What can hang from each mark
K_123: K_360
K_360: K_123 K_222 K_701
K_134: K_39 K_171
K_25: K_222
K_171: K_25 K_222
K_475: K_134
K_39: K_25 K_134
K_222: K_123 K_360
K_701: K_360
K_881: K_123 K_701
K_932: K_222

Each row was made from one small tree. Brackets hold a mark, then the marks that hang from it, in the order of their numbers. Every link used is in the known rows. Write each row's tree.
Known rows
(K_932 K_222): [ 0.06  0.34  0.48 -1.29 -2.00  0.37  0.24  0.75 -1.90 -0.09 -0.46  0.41
 -0.53  0.63  1.38  0.27  0.61  0.57 -0.19  0.97  2.53 -0.76  0.59  1.48
 -0.03]
(K_123 (K_360 K_701)): [ 0.67  0.80 -0.12 -1.90 -2.00  0.50  0.08  0.23 -1.54  0.26 -1.86  0.84
  0.63 -0.01  0.20 -1.04 -0.36 -1.74 -0.50 -0.27  3.52  1.58  0.00  1.32
  0.79]
(K_134 (K_39 K_25) (K_171 (K_222 (K_123 K_360)))): [ 1.22  0.31  0.95 -0.04 -4.33  0.01 -0.69 -0.27 -1.59  1.78 -2.50  1.21
 -0.86  0.74  3.54  0.60 -0.17  3.83  0.40  2.29  0.87 -0.48 -0.69  3.55
 -0.38]
(K_475 (K_134 K_39 (K_171 K_25))): [ 1.50  0.03  2.75  0.62 -4.58 -0.11  0.19 -0.82  0.32  0.26 -0.38  0.79
 -2.20  2.95  1.81  1.69 -0.63  0.56 -0.98  1.08  1.59  0.05 -0.58  3.60
 -0.68]
(K_171 (K_222 K_360)): [-0.51  0.69  0.30 -0.90 -2.66  0.15 -0.47  0.27 -1.54  0.96 -1.61  0.90
 -0.30 -0.25  1.52  0.27  0.47  0.68 -0.67  1.78  0.94  0.68  0.34  1.43
  0.19]
(K_134 (K_171 K_25 (K_222 K_360))): [ 0.32  0.55  1.25 -0.54 -3.55  0.24 -0.72 -0.21 -1.27  1.26 -1.78  1.25
 -1.29  0.39  2.43  1.35  0.59  2.53 -0.08  2.55  0.23 -0.72 -0.50  2.25
 -0.91]
(K_39 K_25): [-0.39  0.60  0.97 -1.24 -3.04  0.29  0.10 -0.05 -1.38  0.52 -0.98 -0.38
 -1.17  1.78  0.35  0.30  0.08  0.52 -0.97  1.55  1.48 -1.48  0.43  1.17
  0.33]
(K_932 (K_222 (K_123 K_360))): [ 0.89  0.62 -0.85 -1.90 -1.13  0.34 -0.16  0.96 -2.51  0.24 -1.81  1.06
  1.00 -0.65  1.98 -1.18  0.64  1.87  0.80  0.33  2.81  0.86  0.12  2.02
 -0.07]
(K_881 (K_123 K_360) K_701): [ 0.00  1.03 -0.60 -2.52  0.15  0.51 -0.34  0.68 -3.34  0.28 -1.43 -0.87
 -0.01  0.88  0.97 -2.43  0.62 -0.78 -0.54  0.73  5.77  1.91 -0.77  0.59
  1.20]
(K_134 K_171): [ 1.17  0.46  1.07 -0.92 -3.35  0.12  0.51 -0.56 -0.80 -0.04 -0.43  0.54
 -0.36  0.98  0.57  1.09  0.17  0.47 -0.54  0.82  2.76 -0.60  0.75  1.40
  0.30]
(K_222 K_123 (K_360 K_701)): [ 0.37  0.94 -0.90 -1.55 -3.49  0.24 -0.33  0.51 -2.00  0.56 -2.23  1.63
  2.42 -0.79 -0.91 -1.58  0.23  0.63 -0.32  0.18  2.48  0.37  0.17  0.57
  0.67]
(K_360 K_222): [-0.22  0.40  1.11 -0.96 -2.71  0.36 -0.29  0.66 -1.29  0.90 -0.64  1.08
  0.35  0.23  0.89 -0.51  0.28 -0.37 -0.75  1.14  2.51 -1.24  1.00  1.67
  0.45]
(K_360 K_123): [ 0.38  0.83  1.23 -1.44 -2.06  0.30  0.56  0.51 -0.88  0.51 -1.19  1.04
  1.00  0.41 -0.96 -0.85  0.38 -0.14 -0.55 -0.30  3.31 -1.57  1.35  1.27
  0.62]
(K_222 (K_360 K_123)): [ 0.54  1.13  0.43 -1.88 -2.12  0.14 -0.14  0.57 -1.09  0.94 -1.88  1.39
  1.89 -0.31 -0.86 -1.07  0.49  0.37 -0.38  0.17  2.87  0.07  0.92  1.01
  0.45]
(K_475 (K_134 K_39)): [ 0.80  0.15  1.76  0.32 -3.58 -0.23  0.45 -0.42  0.10  0.00 -0.28  0.43
 -1.24  2.34  0.92  0.57 -0.74 -1.21 -1.62  0.34  2.30  1.64  0.26  2.78
  0.44]
(K_171 K_222): [-0.60  0.39  1.15 -0.47 -2.46  0.31  0.21  0.18 -1.35  0.58 -0.99  0.64
 -1.18  0.50  1.38  0.54  0.34  0.17 -0.83  1.38  1.37 -0.76  0.72  1.64
  0.33]
(K_932 (K_222 K_123 K_360)): [ 0.46  0.71 -1.04 -1.68 -2.35  0.15 -0.50  1.06 -2.54  0.44 -1.61  1.27
  1.54 -0.77  1.17 -0.88  0.94  2.71  0.46  1.06  1.90  0.17  0.25  1.23
 -0.17]
(K_701 (K_360 K_123 K_222)): [ 0.85  1.13  1.10 -1.85 -2.17  0.78 -0.10  1.49 -1.04  2.35 -1.83  2.74
  1.87 -0.66  0.53 -1.99  0.78  0.65 -0.50  0.65  3.12 -2.64  1.43  1.69
  0.99]
(K_475 (K_134 (K_39 (K_25 K_222)))): [-0.32 -0.12  1.97  0.28 -5.13 -0.24 -0.46  0.04 -0.72  1.18 -0.86 -0.32
 -2.15  2.35  2.21  0.71 -0.74  0.98 -1.48  1.70 -0.45 -2.11 -0.48  2.60
  0.41]
(K_222 (K_123 K_360)): [ 0.79  0.81 -0.46 -1.71 -1.47  0.21  0.07  0.15 -1.66  0.29 -1.94  0.61
  1.16 -0.22  0.43 -1.16  0.18  0.75 -0.01  0.01  2.77  1.70  0.49  1.72
  0.50]
(K_881 (K_701 (K_360 K_123 K_222))): [ 0.29  1.01  0.53 -1.95 -1.69  1.02 -0.62  1.86 -2.23  2.61 -1.66  1.94
  2.31 -0.45  0.75 -2.68  0.59  0.45 -0.48  0.43  4.77 -2.66  0.58  1.04
  1.40]
(K_39 K_134): [ 0.27  0.44  1.05 -0.74 -2.84 -0.19 -0.07  0.49 -0.78 -0.09 -0.99  0.13
 -1.54  1.74 -0.51 -0.11 -0.11 -0.81 -1.71 -0.42  1.86  0.68  0.77  1.73
  0.45]
(K_123 (K_360 K_222 K_701)): [ 0.49  0.71  0.13 -1.75 -2.46  0.62 -0.71  0.99 -1.83  1.21 -1.91  1.80
  1.30 -0.74  1.18 -1.68 -0.23 -1.56 -0.28  0.27  3.50  0.31  0.04  1.85
  0.73]

Which tree is each row?
[ 0.34  0.17  0.92 -0.43 -6.54 -0.04 -1.25  0.11 -1.67  1.96 -2.07  0.82
 -0.04  0.74  1.74  0.76 -0.44  2.48 -0.43  2.51  0.32 -2.78 -1.15  1.75
  0.18] : (K_134 (K_39 (K_25 (K_222 (K_360 K_701)))) K_171)
[ 0.58  1.18  0.13 -1.98 -3.10  0.36 -0.20  0.86 -1.39  1.00 -2.28  1.98
  2.48 -0.65 -1.46 -1.84  0.18 -0.46 -0.41 -0.34  3.36 -0.80  0.51  0.63
  0.77] : (K_222 (K_360 K_123 K_701))
[-0.64  0.70  0.10 -0.75 -3.68  0.52 -0.90  0.77 -2.30  1.49 -2.85  2.06
  0.66 -0.65  0.84 -1.08  0.53  2.16  0.04  1.48  0.35 -1.35 -0.73  1.69
 -0.42] : (K_171 K_25 (K_222 K_123 (K_360 K_701)))
[ 0.95  0.19  1.67  0.09 -4.14 -0.26 -0.28  0.21 -0.88  0.42 -1.19  1.04
 -2.55  1.24  1.61  1.07  0.04  1.06 -1.18  0.48  0.92 -0.68  0.42  2.41
  0.06] : (K_39 (K_134 (K_171 K_222)))
[ 0.47  1.16  0.29 -2.07 -1.20  0.90  0.10  1.14 -1.97  1.65 -1.62  0.98
  1.69  0.31 -0.22 -1.98  0.50  0.25 -0.71 -0.11  4.75 -1.53  0.49  0.49
  1.49] : (K_881 (K_701 (K_360 K_123)))
[-0.67  0.21  0.66 -0.62 -4.70 -0.28 -1.08  1.16 -2.00  1.25 -2.15 -0.05
 -1.29  1.11  0.35 -0.81  0.14  2.96 -1.15  0.52 -1.13 -3.54  0.07  1.60
  0.45] : (K_39 (K_25 (K_222 K_123)) K_134)
[ 0.57  0.34  0.28 -0.66 -5.75 -0.18 -1.64  1.05 -1.97  1.42 -2.91  1.71
  0.11 -0.15  0.37 -0.73  0.20  3.28 -0.37  0.23 -0.57 -2.75 -1.12  1.77
 -0.28] : (K_39 (K_134 (K_171 (K_25 (K_222 K_123 (K_360 K_701))))))
[-0.80  0.35  1.18 -0.17 -2.71  0.43 -0.17  0.45 -1.78  1.00 -1.79  1.11
 -0.87  0.43  1.42 -0.10  0.70  2.57 -0.10  1.59  0.19 -2.30  0.14  2.23
 -0.61] : (K_171 K_25 (K_222 K_123))
[-0.84  0.66  0.74 -0.78 -3.31  0.56 -0.80  0.62 -1.86  1.38 -2.34  1.53
 -0.54 -0.05  1.18 -0.20  0.29  0.58 -0.50  1.75  0.55 -0.83 -0.80  1.65
 -0.42] : (K_171 K_25 (K_222 (K_360 K_701)))
[ 1.86  0.16  1.76  0.64 -3.98 -0.09 -0.47 -0.42 -0.59  1.21 -2.14  1.89
 -1.62  1.23  3.97  0.65 -0.44  2.74  0.11  1.24  0.59  1.12 -1.20  4.57
 -0.88] : (K_475 (K_134 K_39 (K_171 K_25 (K_222 (K_123 K_360)))))
[ 2.31  0.19  1.06  0.46 -4.07 -0.29 -0.20 -0.45 -0.64  0.89 -1.90  2.03
 -0.74  0.60  3.63  0.42 -0.57  2.00 -0.08  0.63  1.52  1.96 -0.54  4.02
  0.01] : (K_475 (K_134 K_39 (K_171 (K_222 (K_123 K_360)))))
[ 1.03  0.63  0.09 -0.51 -6.50 -0.19 -1.54  0.79 -2.04  1.59 -3.26  2.10
 -0.61  0.21  1.28 -0.61  0.01  3.41 -0.50  1.00 -0.35 -1.83 -0.80  1.88
  0.01] : (K_39 K_25 (K_134 (K_171 (K_222 K_123 (K_360 K_701)))))
[ 0.32  0.32  1.46 -0.03 -3.79  0.34 -0.11 -0.06 -1.56  0.97 -1.58  1.45
 -0.92  0.46  2.03  0.75  0.70  3.58  0.32  1.82  0.46 -2.86 -0.02  2.45
 -0.78] : (K_134 (K_171 K_25 (K_222 K_123)))
[ 0.68  0.93  0.11 -1.51 -2.55  0.69 -0.23  1.19 -1.64  1.93 -1.73  2.25
  1.76 -0.73  1.04 -1.72  0.79  1.77 -0.41  1.14  2.19 -1.74  1.09  1.61
  0.91] : (K_701 (K_360 (K_222 K_123)))
[-0.50  0.94  1.46 -0.99 -2.35  0.40 -0.66  0.87 -1.35  1.82 -2.49  1.75
  0.14 -0.19  0.97 -0.55  0.80  1.89 -0.05  1.49  0.77 -1.56  0.10  2.09
 -0.62] : (K_171 K_25 (K_222 (K_360 K_123)))
[ 1.32  0.15  0.51  0.02 -7.56 -0.34 -1.27  0.11 -1.36  1.74 -2.33  1.69
  0.50  0.60  2.01 -0.14 -0.71  3.23 -0.45  1.43 -0.38 -2.36 -1.50  2.26
  0.39] : (K_475 (K_134 (K_39 (K_25 (K_222 K_123 (K_360 K_701)))) K_171))
[ 0.09  0.47  0.24 -0.98 -3.97  0.52 -0.44  1.22 -2.03  1.10 -1.57  2.35
  2.17 -0.80 -0.06 -2.03  0.22  0.37 -0.25  0.33  2.87 -2.52  0.63  1.25
  0.74] : (K_360 (K_222 K_123) K_701)
[ 1.48  0.56  0.26 -0.77 -5.23  0.01 -1.18  0.73 -2.13  1.40 -3.46  1.85
 -1.19  0.41  2.12 -0.89 -0.34  2.65 -0.22  0.27  0.45 -1.09 -0.94  2.58
  0.14] : (K_39 K_25 (K_134 (K_171 (K_222 (K_123 (K_360 K_701))))))
[-0.76  0.76  1.12 -1.46 -2.66  0.26 -0.95  1.07 -1.53  1.91 -2.27  1.01
  0.88 -0.41  0.22 -0.86  0.75  2.18 -0.10  1.18  0.33 -3.09  0.02  1.44
 -0.26] : (K_171 (K_25 (K_222 (K_360 K_123))))
[ 1.98  0.27  0.98  0.21 -5.97 -0.02 -0.67 -0.17 -1.23  1.48 -2.75  2.23
 -0.88  0.98  3.63 -0.15 -0.97  2.30 -0.11  1.11  0.89 -0.16 -1.51  3.60
  0.10] : (K_475 (K_134 (K_39 K_25) (K_171 (K_222 (K_123 (K_360 K_701))))))
[ 0.63  0.99  0.05 -2.03 -1.90  0.26 -0.35  1.39 -1.96  0.88 -1.67  1.71
  1.63 -0.65  0.64 -1.12  0.91  1.60  0.40  0.58  2.87 -0.75  0.60  1.37
 -0.08] : (K_932 (K_222 (K_360 K_123)))
[-0.47  0.58 -0.62 -1.30 -3.30 -0.05 -0.78  0.69 -2.13  1.14 -1.97  0.67
  1.69 -1.12  0.45 -0.81  0.67  2.60 -0.23  1.11  0.25 -1.23  0.31  0.85
  0.58] : (K_25 (K_222 K_123 K_360))
[ 0.44  0.38  0.67 -0.93 -5.66 -0.48 -1.64  0.53 -1.50  1.43 -2.14  0.10
 -1.74  1.05  1.41  0.70  0.01  2.93 -1.06  1.48 -1.05 -2.04 -0.59  1.55
  0.08] : (K_39 (K_25 (K_222 K_360)) (K_134 K_171))
[ 0.75  0.84  1.70 -0.83 -3.46  0.30 -0.66  0.36 -1.11  1.81 -2.32  2.26
  0.02 -0.18  1.56  0.31  0.79  2.97  0.33  1.69  0.96 -2.31 -0.12  2.34
 -0.84] : (K_134 (K_171 K_25 (K_222 (K_360 K_123))))
